What can hang from each mark:
mekuz: tikor vegu
kuzub: kifem tikor
nofaro: lisos
pekel: lisos
lisos: kifem kugudu nofaro tikor tuda vegu
tikor: lisos mekuz
kifem: kuzub
tuda: lisos
vegu: lisos mekuz

Each row was made from one small tree. The marks that hang from a mark follow it in brackets, in alphabetical order. Every link used is in the known rows. Write each row's tree.
Known rows:
kuzub[kifem tikor[lisos mekuz]]: [-0.24 -0.29 -0.30  0.02  0.19  0.13  0.08 -0.56 -0.26 -0.23 -0.60 -0.20
  0.09 -0.14  0.12  0.09 -0.10 -0.06  0.01  0.00 -0.10 -0.44  0.70  0.18
  0.33 -0.38  0.06  0.22]
tikor[lisos[kifem nofaro tuda vegu] mekuz]: [ 0.39 -0.04  0.00  0.13  0.35 -0.31 -0.05 -0.14 -0.51  0.23  0.04 -0.17
 -0.08  0.26  0.12 -0.04 -0.01 -0.07  0.06 -0.23  0.16 -0.10 -0.06 -0.13
 -0.14  0.21  0.02 -0.18]
mekuz[vegu]: [-0.29  0.21 -0.26 -0.09  0.09  0.44  0.19 -0.47 -0.30 -0.04 -0.07  0.00
  0.04 -0.33 -0.07  0.13 -0.40 -0.26 -0.32  0.06 -0.06 -0.14  0.11 -0.24
  0.26 -0.28  0.03  0.13]
nofaro[lisos[kifem[kuzub]]]: [ 0.06  0.02 -0.10  0.39  0.40  0.05  0.31 -0.58 -0.21 -0.04  0.13  0.10
 -0.02 -0.14 -0.12  0.06 -0.32 -0.19 -0.02 -0.04  0.11 -0.21  0.12 -0.14
  0.30 -0.35 -0.09 -0.22]
nofaro[lisos[tikor]]: [-0.21 -0.05 -0.11  0.28  0.30  0.38  0.00 -0.61  0.09 -0.10 -0.09  0.11
  0.05 -0.31  0.01  0.12 -0.43 -0.30  0.02  0.07  0.04 -0.33  0.01 -0.17
  0.18 -0.40  0.04 -0.07]
vegu[lisos[kifem nofaro tikor] mekuz]: [ 0.04 -0.35  0.41  0.27  0.16 -0.16 -0.11 -0.54  0.12  0.22 -0.03 -0.01
  0.11  0.01 -0.17 -0.08 -0.42 -0.05  0.08  0.00 -0.06 -0.43 -0.41  0.07
  0.33  0.09 -0.13 -0.34]
pekel[lisos[kugudu tikor[mekuz] tuda vegu]]: [ 0.19 -0.22 -0.39 -0.17  0.26 -0.12 -0.05 -0.08  0.00  0.21  0.38  0.10
 -0.30  0.36  0.13  0.03  0.05  0.30  0.16 -0.13  0.28  0.08 -0.04 -0.06
 -0.14  0.08  0.08 -0.01]
lisos[kifem tuda vegu]: [ 0.32 -0.04 -0.16  0.15  0.62 -0.06  0.08 -0.13 -0.29  0.20  0.35  0.06
 -0.34 -0.03  0.00 -0.02 -0.22  0.04 -0.20 -0.04  0.01  0.41 -0.09 -0.07
 -0.09 -0.23 -0.07  0.10]
lisos[kifem nofaro vegu]: [ 0.29  0.03 -0.08  0.02  0.18  0.03 -0.17 -0.42 -0.26  0.37  0.36 -0.10
 -0.17  0.02  0.17 -0.10 -0.29  0.02 -0.11 -0.08  0.13  0.01 -0.31 -0.06
  0.06 -0.14  0.07 -0.20]
mekuz[tikor vegu[lisos[kifem kugudu nofaro]]]: [ 0.13 -0.03  0.05 -0.05  0.04  0.48 -0.04 -0.14 -0.24  0.19  0.24 -0.04
 -0.03 -0.17 -0.02 -0.37 -0.12 -0.15 -0.13 -0.25  0.02 -0.38  0.05 -0.03
  0.13  0.10 -0.05 -0.14]
kifem[kuzub[tikor[lisos[kugudu vegu]]]]: [ 0.31 -0.10 -0.52 -0.03  0.09  0.08  0.12 -0.27 -0.08  0.06  0.08  0.07
 -0.05  0.13  0.15  0.16 -0.22 -0.17  0.19  0.04  0.32 -0.39  0.27  0.00
 -0.10 -0.25  0.20 -0.01]
nofaro[lisos[tikor vegu]]: [-0.02 -0.06 -0.19  0.24  0.27  0.40 -0.09 -0.58  0.13  0.15  0.04  0.19
 -0.10 -0.12  0.06  0.14 -0.35 -0.25  0.06 -0.02  0.23 -0.26 -0.19 -0.22
 -0.11 -0.33  0.12 -0.07]
vegu[lisos[nofaro] mekuz[tikor]]: [-0.25 -0.25  0.26  0.10  0.12  0.19  0.08 -0.58 -0.03 -0.09 -0.16  0.05
  0.14 -0.34 -0.38  0.05 -0.53 -0.08 -0.10 -0.14 -0.27 -0.72 -0.04 -0.09
  0.34 -0.06  0.10 -0.10]
lisos[kifem[kuzub] vegu[mekuz[tikor]]]: [ 0.01 -0.21 -0.01  0.01  0.37 -0.03  0.60 -0.54 -0.28  0.23  0.33  0.24
 -0.14  0.08 -0.25 -0.10 -0.22  0.02 -0.04 -0.23  0.29 -0.17 -0.34 -0.07
  0.01 -0.34  0.07  0.05]
lisos[kifem kugudu tikor[mekuz] vegu]: [ 0.36 -0.16 -0.16 -0.19  0.24 -0.04 -0.14 -0.35  0.03  0.32  0.48 -0.09
 -0.05  0.29  0.28 -0.18 -0.04  0.11  0.12 -0.24  0.49 -0.09 -0.42  0.22
 -0.18 -0.09  0.07 -0.14]
tuda[lisos[kifem nofaro tikor]]: [ 0.11 -0.18 -0.07  0.00  0.22  0.31 -0.01 -0.28 -0.33  0.35  0.34 -0.32
  0.21  0.04  0.11 -0.07 -0.25  0.07 -0.05  0.18  0.10  0.14 -0.45 -0.41
  0.31 -0.28 -0.02 -0.34]
tikor[lisos[kifem kugudu tuda vegu] mekuz]: [ 0.59 -0.08 -0.19 -0.02  0.46 -0.35 -0.05  0.04 -0.34  0.02  0.29 -0.09
 -0.19  0.23  0.13 -0.04 -0.03  0.01  0.06 -0.22  0.26  0.01  0.11  0.09
 -0.27  0.17 -0.02 -0.05]
kuzub[kifem tikor[lisos[kugudu]]]: [ 0.06 -0.30 -0.40 -0.02  0.15  0.23 -0.15 -0.27 -0.08 -0.25 -0.21 -0.11
 -0.08 -0.27  0.25  0.03 -0.25 -0.04  0.03  0.12 -0.04 -0.28  0.74  0.23
  0.21 -0.35  0.03  0.18]
lisos[tikor]: [-0.24 -0.08 -0.17  0.01  0.20  0.21  0.01 -0.48  0.04  0.04  0.02  0.00
  0.07 -0.21  0.06  0.14 -0.41 -0.12 -0.07  0.15 -0.03 -0.17 -0.15 -0.16
  0.24 -0.43  0.06  0.04]
mekuz[tikor[lisos[tuda]]]: [-0.23 -0.07 -0.20  0.09  0.52  0.16  0.29 -0.01 -0.39 -0.29 -0.14  0.08
 -0.08 -0.31 -0.13  0.12 -0.25 -0.26 -0.15  0.07 -0.20 -0.11  0.40 -0.36
  0.10 -0.34  0.08  0.32]
vegu[lisos[kugudu nofaro tikor tuda] mekuz]: [ 0.31 -0.38  0.22  0.19  0.21 -0.08 -0.22 -0.19  0.24  0.10  0.08  0.08
  0.09 -0.14 -0.23  0.00 -0.44  0.00  0.20 -0.08 -0.14 -0.43 -0.19 -0.06
  0.03  0.30 -0.07 -0.30]
tikor[lisos[kugudu tuda vegu] mekuz]: [ 0.41 -0.05 -0.32 -0.09  0.29 -0.18 -0.08 -0.06 -0.23 -0.07  0.11 -0.04
 -0.10  0.10  0.06  0.18 -0.16 -0.06  0.09 -0.18  0.20 -0.18  0.21 -0.08
 -0.30  0.13  0.14  0.00]
tikor[lisos[kifem] mekuz]: [-0.05 -0.01 -0.08  0.04  0.28 -0.26  0.09 -0.41 -0.36 -0.18 -0.12 -0.23
  0.09  0.06  0.05  0.12 -0.21 -0.17 -0.07 -0.02  0.05 -0.27  0.16  0.09
  0.29 -0.16 -0.01 -0.04]
mekuz[tikor[lisos[tuda]] vegu]: [-0.34  0.09 -0.23  0.01  0.36  0.45  0.47  0.03 -0.57 -0.16 -0.26  0.12
 -0.06 -0.33 -0.14  0.03 -0.12 -0.44 -0.21  0.02 -0.11 -0.12  0.41 -0.44
  0.03 -0.20  0.02  0.38]
lisos[kifem nofaro tikor vegu]: [ 0.24 -0.09  0.01  0.06  0.19  0.10 -0.21 -0.38 -0.10  0.55  0.36 -0.07
 -0.13  0.15  0.30 -0.17 -0.18 -0.01  0.07 -0.03  0.25  0.00 -0.56 -0.10
 -0.03 -0.18  0.06 -0.20]
kifem[kuzub]: [-0.11  0.03 -0.31  0.07  0.16  0.07  0.31 -0.55 -0.17 -0.02  0.07  0.04
  0.10 -0.18 -0.13  0.30 -0.45 -0.09 -0.05  0.03 -0.06 -0.23  0.07 -0.32
  0.36 -0.42  0.09 -0.06]

Which tree is each row?
[ 0.51 -0.29  0.31  0.24  0.38 -0.33 -0.14 -0.13 -0.04  0.01  0.29  0.01
 -0.05 -0.11 -0.26 -0.13 -0.42  0.10  0.02 -0.15 -0.17 -0.20 -0.05  0.13
  0.14  0.36 -0.19 -0.33] => vegu[lisos[kifem kugudu nofaro tuda] mekuz]
[ 0.33 -0.19 -0.11  0.08  0.55 -0.05 -0.02  0.06 -0.07  0.11  0.53  0.02
 -0.15 -0.05  0.14 -0.23 -0.17  0.04  0.02  0.03  0.10  0.31 -0.12  0.03
  0.00 -0.19 -0.15  0.01] => lisos[kifem kugudu tikor tuda]
[ 0.27  0.00 -0.23  0.22  0.52  0.19 -0.04 -0.20 -0.06 -0.31  0.24  0.10
 -0.10 -0.43 -0.09  0.05 -0.44 -0.15 -0.07 -0.08 -0.06 -0.10  0.36 -0.11
 -0.02 -0.12 -0.02 -0.07] => nofaro[lisos[kugudu tuda]]
[ 0.04 -0.14 -0.19  0.02  0.40  0.03  0.09 -0.32 -0.08  0.26  0.06  0.05
 -0.03  0.13  0.03  0.07 -0.07  0.02  0.06 -0.16  0.14 -0.02 -0.24 -0.18
 -0.20 -0.16  0.12  0.08] => lisos[tikor[mekuz] tuda vegu]
[ 0.27 -0.11 -0.10  0.07  0.25  0.12 -0.09 -0.64  0.11 -0.18  0.28  0.20
 -0.11 -0.24 -0.14  0.11 -0.60 -0.13  0.00 -0.16  0.27 -0.45 -0.06  0.09
 -0.17  0.00  0.14 -0.22] => nofaro[lisos[kugudu vegu[mekuz]]]
[-0.14 -0.15 -0.03 -0.01  0.31 -0.06  0.09 -0.54 -0.14  0.13  0.13 -0.14
  0.13  0.10  0.11 -0.09 -0.14 -0.02  0.01 -0.04  0.15 -0.12 -0.25  0.12
  0.23 -0.32 -0.04 -0.08] => lisos[kifem tikor[mekuz]]
[-0.20 -0.28 -0.32  0.09  0.22  0.25  0.01 -0.43 -0.18 -0.22 -0.49 -0.10
 -0.08 -0.28  0.14  0.12 -0.26 -0.13 -0.05  0.21 -0.19 -0.25  0.73  0.09
  0.36 -0.50  0.03  0.27] => kuzub[kifem tikor[lisos]]
[ 0.20 -0.23  0.20  0.07  0.54 -0.02  0.24 -0.23 -0.41  0.28  0.39  0.14
 -0.23 -0.05 -0.15 -0.33 -0.17  0.06 -0.11 -0.27  0.08  0.00 -0.36 -0.10
 -0.12 -0.04  0.03  0.04] => lisos[kifem nofaro tuda vegu[mekuz[tikor]]]
[ 0.06  0.18 -0.18 -0.25 -0.25  0.18 -0.10 -0.32 -0.44  0.00 -0.09 -0.26
  0.28 -0.03  0.17  0.01 -0.18 -0.29  0.04 -0.21  0.21 -0.66  0.14 -0.12
  0.05  0.29  0.14 -0.26] => tikor[lisos[kugudu nofaro] mekuz[vegu]]
[-0.01 -0.29 -0.38 -0.02  0.17  0.17  0.01 -0.53 -0.22 -0.01 -0.50 -0.14
 -0.06  0.04  0.21  0.12  0.00 -0.01  0.06 -0.09  0.07 -0.37  0.52  0.19
  0.04 -0.31  0.14  0.24] => kuzub[kifem tikor[lisos[vegu] mekuz]]
[-0.06 -0.05 -0.29 -0.21  0.17  0.24  0.03 -0.13 -0.16 -0.31  0.09 -0.02
  0.01 -0.28  0.06  0.04 -0.35 -0.20 -0.06  0.03  0.03 -0.40  0.35 -0.12
  0.11 -0.31  0.17  0.12] => mekuz[tikor[lisos[kugudu]]]
[ 0.29 -0.14  0.18  0.37  0.44 -0.12 -0.13 -0.13 -0.16  0.12  0.06 -0.07
 -0.09 -0.17 -0.15 -0.02 -0.28  0.00 -0.11 -0.04 -0.35 -0.01  0.10 -0.11
  0.27  0.06 -0.18 -0.18] => vegu[lisos[kifem nofaro tuda]]
[-0.35 -0.12 -0.34 -0.05  0.05  0.44  0.23 -0.55 -0.47 -0.12 -0.70 -0.18
  0.11 -0.14  0.13  0.01  0.05 -0.23 -0.06 -0.06 -0.02 -0.47  0.71  0.15
  0.25 -0.26  0.01  0.30] => kuzub[kifem tikor[lisos mekuz[vegu]]]
[ 0.30 -0.02 -0.12  0.15  0.38  0.11 -0.12 -0.38 -0.07 -0.22  0.40  0.01
 -0.10 -0.26  0.06 -0.12 -0.41 -0.13 -0.10 -0.05  0.14 -0.12  0.19  0.16
  0.12 -0.19 -0.07 -0.22] => nofaro[lisos[kifem kugudu]]
[ 0.21 -0.28  0.20  0.38  0.69 -0.07  0.19 -0.40 -0.03  0.16  0.21  0.30
 -0.26 -0.01 -0.14 -0.13 -0.25 -0.13  0.09 -0.10  0.24  0.02 -0.35  0.01
 -0.22 -0.07 -0.14 -0.08] => nofaro[lisos[kifem tikor tuda vegu[mekuz]]]
[-0.22 -0.07 -0.36  0.02  0.21  0.11  0.47 -0.74 -0.25 -0.02 -0.15 -0.08
  0.26  0.00 -0.06  0.12 -0.19 -0.08  0.01 -0.11  0.04 -0.49  0.23  0.06
  0.34 -0.50  0.17  0.01] => kifem[kuzub[tikor[mekuz]]]
[ 0.51 -0.21 -0.16 -0.05  0.48 -0.16 -0.03 -0.09 -0.08  0.35  0.49 -0.01
 -0.16  0.28  0.21 -0.23  0.08  0.13  0.14 -0.30  0.35  0.18 -0.32  0.10
 -0.33 -0.01 -0.04 -0.05] => lisos[kifem kugudu tikor[mekuz] tuda vegu]
[-0.06 -0.20 -0.21 -0.09  0.22 -0.18  0.04 -0.43 -0.10  0.31  0.27 -0.03
 -0.29  0.49  0.17 -0.03  0.09  0.24  0.07 -0.04  0.34  0.05 -0.24  0.08
  0.16 -0.14  0.01 -0.07] => pekel[lisos[kifem tikor[mekuz] vegu]]
[ 0.06 -0.01 -0.16  0.22  0.24 -0.23  0.31 -0.31 -0.34 -0.02 -0.01 -0.02
  0.02  0.06 -0.02  0.21 -0.28 -0.21  0.03  0.13  0.08 -0.16  0.16 -0.20
  0.34 -0.27 -0.06 -0.09] => tikor[lisos[kifem[kuzub]]]
[ 0.66 -0.07 -0.28 -0.22  0.14  0.26 -0.23 -0.14 -0.34  0.37  0.74 -0.28
 -0.01  0.10  0.16 -0.08 -0.29  0.21 -0.08 -0.03  0.28  0.19 -0.37 -0.29
 -0.05 -0.03  0.08 -0.43] => tuda[lisos[kifem kugudu nofaro vegu]]
[ 0.50 -0.12 -0.19 -0.03  0.21  0.16 -0.27 -0.03  0.00  0.42  0.48  0.04
 -0.14  0.02  0.23 -0.13 -0.22  0.06  0.17 -0.10  0.20  0.02 -0.35 -0.26
 -0.32  0.05  0.11 -0.15] => lisos[kugudu nofaro tikor tuda vegu]
[ 0.34 -0.16 -0.07 -0.05  0.01 -0.14  0.06 -0.42 -0.18  0.45  0.44 -0.17
  0.25  0.30  0.23 -0.23 -0.01  0.07  0.35 -0.28  0.40 -0.39 -0.41 -0.04
  0.13  0.02  0.04 -0.47] => lisos[kifem[kuzub] kugudu nofaro tikor[mekuz]]
[ 0.56 -0.10 -0.29 -0.02  0.16  0.07  0.01 -0.32 -0.18  0.48  0.55 -0.03
 -0.12  0.22  0.28 -0.29 -0.10  0.07  0.15 -0.21  0.39 -0.17 -0.14  0.16
 -0.06 -0.16  0.10 -0.26] => lisos[kifem[kuzub[tikor]] kugudu nofaro vegu]
[ 0.47 -0.04 -0.24 -0.06  0.23 -0.13 -0.23 -0.08 -0.14  0.03  0.36 -0.06
 -0.26  0.10  0.22  0.03 -0.28 -0.11 -0.02  0.01  0.30 -0.01  0.03  0.08
 -0.10 -0.04  0.03 -0.10] => tikor[lisos[kifem kugudu vegu]]
[ 0.08 -0.18 -0.10  0.00  0.11 -0.05 -0.19 -0.28 -0.12  0.51  0.41 -0.01
 -0.37  0.37  0.28 -0.12 -0.06  0.18  0.10  0.08  0.28  0.10 -0.40 -0.13
  0.19 -0.06  0.02 -0.21] => pekel[lisos[kifem nofaro tikor vegu]]
[ 0.08  0.00 -0.01  0.30  0.34 -0.04  0.53 -0.29 -0.39  0.19 -0.19  0.04
  0.09  0.13 -0.35  0.05  0.08 -0.11 -0.05 -0.28 -0.08 -0.13  0.17 -0.19
  0.20  0.11 -0.25 -0.06] => tikor[mekuz[vegu[lisos[kifem[kuzub] tuda]]]]
[ 0.11 -0.05 -0.26  0.03  0.22 -0.07 -0.10 -0.15 -0.27  0.24  0.25  0.05
 -0.40  0.09  0.03  0.14 -0.20  0.21 -0.06  0.00 -0.07  0.15  0.05 -0.35
  0.11  0.03  0.08 -0.08] => pekel[lisos[nofaro tuda vegu]]
[ 0.49  0.00 -0.19  0.13  0.37  0.13 -0.20 -0.37 -0.01  0.03  0.51  0.08
 -0.28 -0.12  0.10 -0.11 -0.33 -0.08 -0.05 -0.15  0.33 -0.08  0.00  0.15
 -0.16 -0.12  0.00 -0.24] => nofaro[lisos[kifem kugudu vegu]]
[ 0.45 -0.14 -0.33 -0.04  0.48 -0.25 -0.05  0.10 -0.18  0.11  0.66  0.10
 -0.61  0.22  0.08 -0.05 -0.09  0.33 -0.10 -0.01  0.17  0.51  0.13  0.05
 -0.02  0.03 -0.09  0.02] => pekel[lisos[kifem kugudu tuda vegu]]
[ 0.02 -0.01 -0.14 -0.20  0.09  0.23  0.10 -0.34 -0.22  0.21  0.30 -0.12
  0.13  0.11  0.22 -0.30  0.03 -0.12  0.00 -0.21  0.37 -0.15 -0.23  0.16
  0.02 -0.02 -0.07 -0.07] => lisos[kifem kugudu tikor[mekuz[vegu]]]
[-0.17 -0.02 -0.29 -0.09  0.21  0.26  0.12 -0.26 -0.24 -0.07 -0.07  0.06
 -0.14 -0.14  0.00  0.18 -0.28 -0.23 -0.11  0.02  0.11 -0.29  0.14 -0.28
 -0.05 -0.36  0.25  0.24] => mekuz[tikor[lisos[vegu]]]
[-0.14  0.00  0.13  0.10  0.12  0.49  0.11 -0.30 -0.34  0.21 -0.06 -0.04
 -0.01 -0.21 -0.12 -0.26 -0.13 -0.21 -0.22 -0.14 -0.11 -0.34  0.02 -0.17
  0.27 -0.05 -0.09 -0.04] => mekuz[tikor vegu[lisos[kifem nofaro]]]
[-0.29 -0.04 -0.09  0.14  0.02  0.48  0.06 -0.43  0.10  0.13 -0.28  0.07
  0.10 -0.18 -0.15  0.16 -0.32 -0.31 -0.08  0.12 -0.11 -0.33 -0.02 -0.24
  0.24 -0.17 -0.07  0.03] => mekuz[vegu[lisos[tikor]]]
[-0.28 -0.07 -0.30 -0.02  0.20  0.05  0.15 -0.54 -0.27 -0.28 -0.43 -0.20
  0.20 -0.04  0.06  0.16 -0.25 -0.25 -0.06  0.03 -0.03 -0.55  0.46  0.18
  0.27 -0.36  0.18  0.09] => kuzub[tikor[lisos mekuz]]
[-0.34  0.10 -0.40 -0.05  0.08  0.38  0.63 -0.71 -0.43  0.11 -0.29 -0.04
  0.28  0.00 -0.06  0.05 -0.04 -0.23 -0.06 -0.19  0.11 -0.51  0.24  0.00
  0.25 -0.34  0.11  0.08] => kifem[kuzub[tikor[mekuz[vegu]]]]
[-0.06 -0.21 -0.34  0.23  0.60 -0.19  0.54 -0.15 -0.40  0.07  0.18  0.12
 -0.33  0.21 -0.09 -0.04  0.02  0.16 -0.03  0.11 -0.06  0.29  0.43  0.02
  0.45 -0.37 -0.16  0.12] => pekel[lisos[kifem[kuzub[tikor]] tuda]]
